What can hang from each mark:
Q: J R
D: L M
J: G L P Q
L: D
P: J
M: Z
Z: M
R: Q
G: J

In the rows, zero is written as 128.
Known rows, with every way that one mark hangs from another:
G(J(L(D(M)) Q)): [111 122 126 130  96 118  99 120 121 201  70 128 120 162 121 133 130 106
 142 159 108 122]
D(L M): [110 126 128 129  90 134 129  89 131 123 115 125 131 157 115 123 126 124
 151 168 118 129]
G(J(L)): [141 113 120 128 157 118 129 102 124 179 106 136 123 131 127 134 127 112
 143 149  87 125]
R(Q(J(G L P))): [132 122 159 133 157 109 173 135 122 163  89  74 123 130 122 123 126  99
 169 113 112 158]
R(Q): [131 128 131 131  78 107 157 147 122 128 112 124 125 118 126 133 128 127
 142 120 131 132]
P(J(G L Q(R))): [156 130 139 134 199 143 163 172 130 176 107 108 136 135 130 138 121 124
 118 121  96 144]
Z(M): [134 129 129 129 200 125 128 122 127 132 102 129 125 143 119 125 128 128
 142  93 125 125]
G(J(L P Q)): [125 112 112 133 184 119 104 128 120 191 108  91 127 144 125 145 127 102
 136 143  83 151]
Q(J(G P)): [120 124 160 129 178 133 146 143 135 132 116  80 131 139 127 118 125 102
 143 123 144 156]
Q(J(L P) R): [108 126 126 131 252 133 165 109  98 179 100  71 126 128 132 124 123 122
 138 121  71 143]
L(D(M(Z))): [ 95 143 157 122  87 128 118 118  98 124  85 120 120 151 105 136 129 130
 137 143  97 115]
Q(J(G L) R): [148 126 154 127 207 133 184 127 124 167 105 114 130 124 133 117 122 119
 140 118  99 138]
G(J(P Q(R))): [124 117 122 128 190 123 141 161 121 165 113  85 134 126 133 149 126 120
 115 145 102 154]
G(J(Q)): [128 113 115 132 115 120 109 163 133 161 118 135 133 130 130 137 127 107
 120 146 127 137]
D(L M(Z)): [104 132 142 127 103 133 127  94 107 107 113 124 134 156  99 136 124 125
 151 165  70 131]
R(Q(J(P))): [ 94 125 135 136 131 109 155 149 107 144  95  76 125 121 127 123 125 108
 151 116 129 150]
G(J): [130 115 130 128 125 121 127 130 132 150 114 139 128 125 132 133 127 115
 130 153 125 127]
J(G P Q): [141 128 147 128 147 126 121 166 146 130 132  82 135 144 122 138 128 111
 124 122 145 166]
P(J(L(D) Q)): [121 138 126 139 129 136  98 155 113 190  90 113 127 134 126 130 124 117
 124 124 117 116]
J(L Q): [137 127 104 133 152 126 107 133 121 168 125 122 130 142 125 131 128 118
 128 119  94 134]
Q(J R): [110 126 127 131 189 134 168 146 113 149 110 114 131 116 136 118 122 128
 126 124 116 130]
R(Q(J(L(D) P))): [104 133 141 134 122 103 147 127  98 183  69  76 114 121 129 121 128 107
 167 110 113 130]
L(D): [129 138 145 125  84 124 120 130 122 140 108 127 123 121 130 124 130 130
 131 126 151 113]

Rows:
[ 90 137 142 135 126 141 123 106 111 181  67 114 117 160 118 123 126 124
 150 149 109 111]	P(J(L(D(M))))
[125 137 124 131 149 123  96 125 111 180 105  80 123 139 127 136 130 118
 133 118 112 135]	J(L(D) P Q)
[133 133 172 128 159 126 138 117 123 173  88  79 122 136 127 116 127 102
 157 119 130 137]	Q(J(G L(D) P))
[137 113 106 133 150 118 104 133 126 189 111 133 129 137 125 138 127 105
 132 140  90 134]	G(J(L Q))
[120 126 121 132 216 134 168 117 102 179 103 111 128 120 133 118 123 124
 136 122  77 127]	Q(J(L) R)
[174 130 137 127 178 128 161 149 135 166 122 117 133 132 128 137 126 127
 123 115  97 148]	J(G L Q(R))
[138 125 156 127 240 133 182 122 120 169 103  71 129 131 129 123 123 115
 145 121  87 155]	Q(J(G L P) R)
[132 116 114 130 222 121 140 132 112 196 104  84 131 132 131 149 126 117
 123 145  68 151]	G(J(L P Q(R)))
[130 122 143 126 151 115 118  97 114 188  86  97 117 129 128 138 130 112
 149 151 104 125]	G(J(L(D) P))
[160 129 142 126 214 126 159 141 130 164 120  73 132 138 126 144 127 124
 127 117  91 163]	J(G L P Q(R))
[144 123 152 134 118 108 175 144 125 165  89 117 124 124 123 117 125 102
 165 108 118 141]	R(Q(J(G L)))
[153 127 157 125 186 126 141 103 135 146 121  86 124 146 122 134 129 116
 148 125 102 153]	J(G L P)
[140 129 144 137 124 144 125 195 145 141 123 114 140 142 125 131 123 111
 117 131 149 147]	P(J(G Q))
[132 130 112 130 223 129 143 130 107 174 120  73 130 134 130 144 127 132
 120 119  70 152]	J(L P Q(R))
[127 131 111 138 214 145 145 161 107 187 107 107 134 131 131 139 121 130
 112 126  77 133]	P(J(L Q(R)))
[128 112 125 128 196 118 126  95 118 178 104  96 123 137 127 141 128 109
 147 151  79 142]	G(J(L P))
[123 124 167 133 125 110 171 161 130 136  95  77 128 126 123 125 125 102
 157 113 149 162]	R(Q(J(G P)))
[115 114 121 132 157 120 102 156 129 160 113  93 133 137 128 146 128 105
 123 147 121 153]	G(J(P Q))
[111 136 140 128 214 130 157 110  94 190  82  71 120 118 134 123 125 124
 142 120  96 128]	Q(J(L(D) P) R)
[177 140 150 123 140 125 155 149 132 176 101 114 128 126 130 134 129 129
 125 117 118 132]	J(G L(D) Q(R))
[115 133 118 138 179 147 144 189 119 157 115 106 139 125 132 137 121 132
  98 130 116 137]	P(J(Q(R)))
[102 123 126 137 167 109 155 127  99 174  89  75 120 129 127 125 126 105
 164 111  90 147]	R(Q(J(L P)))
[151 131 149 126 177 130 157 171 139 135 129  74 136 136 129 143 127 127
 116 121 126 165]	J(G P Q(R))
[151 135 166 124 163 129 179 129 122 182  82 112 124 118 134 114 124 119
 145 116 118 123]	Q(J(G L(D)) R)
[129 127 163 126 210 135 183 148 127 138 107  71 133 125 132 124 123 118
 134 122 126 158]	Q(J(G P) R)
[143 122 150 129 171 130 149 123 131 163 108 121 128 137 125 113 124 103
 152 118 113 137]	Q(J(G L))
[ 95 136 146 127 138 128 119  76 110 169  80  79 113 167 118 130 131 123
 156 144 101 130]	J(L(D(M)) P)
[144 130 109 131 191 129 143 138 113 175 122 114 131 127 130 137 127 133
 117 118  77 134]	J(L Q(R))
